Each row comes from the steps of one walk. Every step used is in the known rows, and no mark comes twice. Write the walk behind each row, first mark first.
Known rows:
g/q/h/v: [ -3  16 -30 -12 -64 -66 -32  17 -22 -18   5 -36 -26  19  -6  -1  12   8
   4   4   8   4   9  46]
r/a/h: [ -8  -8 -13  44  -7  20 -36  -2  11  10  12 -29  -7   6  13   0 -14   0
 -19   0   6   1   3 -40]
r/f/h/q: [-11  28   0 -21 -22 -33 -51  14  25  24  -7  12  33 -22  -9   2 -14 -24
  -4  -7  23  22 -10 -45]
h/a: [  3 -32   3  22  28  42 -35 -31   9  -9  -5   7 -40  -4  -5   6  -4  -9
  -2  -8 -11   0  28   1]
r/f/h: [-16  32  17  20 -11 -15 -43  -4  28  28  -9  15  46 -10   3  -7 -14   2
 -16 -39  43   3   2 -49]
a/k/f: [-11   4   2  -2  -5  49   9   6 -21   0  13  16  32  15  16  -4   8  26
 -14 -15  22 -37  -2  -3]
q/h/f/r/a/k: [ 17 -25  -3 -22  45 -40  81  -9  27  11   5   0 -32   0   5   2   7  23
  11  21 -20   8 -17  67]
k/f/h: [-24  48  25   1 -31  -2  -8   0   2   0   4  10  68   2   6  -9  -9  25
 -32 -21  19  -8  -8 -43]
h/a/k: [  8 -39 -17  10  43  42   1 -25  -9 -14   7  11 -64   1   2   9  14  -5
  -2  17  -6  -3  14   9]
c/q/g: [  2   3  13 -26 -36  35 -28  15 -28 -13  -5   4  61   9   1   4  20  -7
  -7  17  35 -25  19  89]
g/q/c: [-25  20 -14 -53 -36  57  -2  -2 -36 -24   2  24  13  27   0  10   0 -14
   3   6  17  24  14  63]
v/h/f: [ -7   3  15  46  12 -13 -22  20  14  -1 -16  10 -13 -20   1 -24 -33  29
  12  -6  41   5   2  40]
r/a/h/f: [ -1 -21 -10  14  18   0 -13   1  21  31  17 -18  -3   2  13  -3 -17   7
 -13   9   4   4  -5   9]
k/f: [-14  15  28   2 -23  50 -24  -2  -5  10   0  16  57   9  10  -8 -12  24
 -17 -42  14 -36  13 -15]
g/q/h: [-15  22 -13 -15 -45 -15 -23  20  -9 -51  11  -8  -3  16   2   0  -8  11
   6  16  16   8   2  47]
h/a/k/f: [  7 -30   1 -26  32  39  20 -18 -24   0  18  18 -11   5  13   3  14  -1
 -11   8 -16 -21   4 -33]
v/h/a: [ -7 -15   8  54  22   5 -32  -3   0 -20 -13   2 -61 -21  -1 -15 -21  -3
   5   1   5  12  13 -41]
h/a/k/f/r: [ 22 -30  11 -21  41  29  49 -31 -22  12   8  19  -7   5   4  11  28 -14
   1 -10 -38 -22  -1 -55]
v/h/q: [-18  10 -12  31 -27 -16 -53  39   3 -32 -20  -4 -41 -24 -12 -11 -30  -6
  14  15  19  19   0   7]
f/r/a/k: [ 10 -30   0  31  14  21  30 -33  10  19 -11   4 -34  13   5  18  14 -15
   3 -13 -23  -8   5 -15]
v/h: [-22  15   8  75 -13  13 -44  17   9 -25 -19   1 -24 -13   1 -20 -28  21
   2 -17  42  -2  12 -11]
c/q/h/a/k/f/r: [ 22  16  -1 -69  13 -29  71  -2 -28  -4  33 -11  36  11   7  10  33 -12
  10  40 -42 -27 -26   5]

Write each row's walk:
[  3   3 -20 -19 -12  -1 -46  43 -19 -46   3 -11   6  -8 -14  -3  18  -2
  -6  34  23  14  -1  -3] -> a/h/q/g
[ 19  27   3 -37   1 -37  38  10  14  -2  12 -12  45   7  -7   2   7  12
  19  29 -10 -16 -15 107] -> c/q/h/f/r
[  2  -3   1 -12  35 -15 -12 -20   9  29   8  17  -1 -17   8   3   8 -17
 -14  -5  15  13  -8 -71] -> r/f/h/a/k
[ 19  11   2  30  35 -17   2   2  17   0   9  -7  27   3 -10  -4   9  26
   7 -12   4  -9 -14  -8] -> a/h/f/r
[  1  -7  37   1 -14  27  18 -26   5  46  -7  11  48  13  10   7  -1 -11
  -9 -45 -36 -25   4 -58] -> k/f/r/a
[  1  10 -23  28 -23 -51 -18   7  11  -2 -14 -41 -46   1  -8  -9   9  34
  -5 -18  14  -6  20  57] -> q/h/v
[ 10  13   5 -42 -12 -49  23   6   1 -29   9   4  11  14  -8   3   2   8
  23  17  -8  11 -12  66] -> g/q/h/f/r
[-25  21 -20 -21  -9  17  -4  32 -14 -25 -21  13 -34 -21 -14  -9 -21 -11
  14  27  17  43   1  34] -> v/h/q/c
[  9 -26   9  31  33 -32  41  -2  10  24 -13   6 -35 -13   7 -10  -6   5
  16   5   0   8 -17   2] -> v/h/f/r/a/k
[-10 -25   0  -9  -9  46  21  -9 -15  33  13   4  11  13  28   3  -2   1
 -23  -3  -6 -22   0 -19] -> r/a/k/f
[ 13  -9 -15  12  -5 -19  -4  -4  11   8  -1 -26 -13   0 -11  17   4 -36
   7   8 -43  14 -14 -58] -> f/r/a/h/q
[  4 -19  24  39  20 -29  15  -6  24  26 -25   4 -25 -19   0 -11 -22  -2
  17 -14  -8  10  -7  -4] -> v/h/f/r/a
[ 22 -26  -3 -17  -5 -15   5   5  -6  -4  -6 -11  -2  -3 -13  14  23 -38
   2  16 -29  18  -6 -44] -> f/r/a/h/q/g
[  2  17  39   7 -16  31  10 -17   1  15 -11  18  67  11  -1   0   7  13
  -3 -55 -14 -38   4 -53] -> k/f/r
[  17    0    8   10  -26  -34   12  -14  -17   62    3  -37   43   13
    5    1   25  -10  -14  -45  -43  -28   -7 -107] -> k/f/r/a/h/v
[  5   4  25  48  23 -25   6   5  19   0 -24  11  -8 -18 -10 -17 -16  20
  21 -16  14   3  -5   7] -> v/h/f/r
[-20  11 -24 -64  -7  54   6  10  -3 -10 -13  22 -12  -3 -17  12  -4 -22
  10  26   1  37  15  88] -> h/q/c
[  7   0 -23 -36  11   9  37 -10  -4  13   0  -7 -11   4 -12  20  12 -39
   6  19 -42  38 -12 -25] -> f/r/a/h/q/c
[ 13   5 -29 -41  17 -13  31   6 -17 -26  33 -19 -15   6   7   7  18  -7
   4  62 -10  -9 -10  72] -> c/q/h/a/k
[  5 -14  -8   1  32  -2   3 -13  18 -32   5  -4 -55 -10  -3  -5  -6  15
   2  15  -8  13  17  22] -> q/h/a
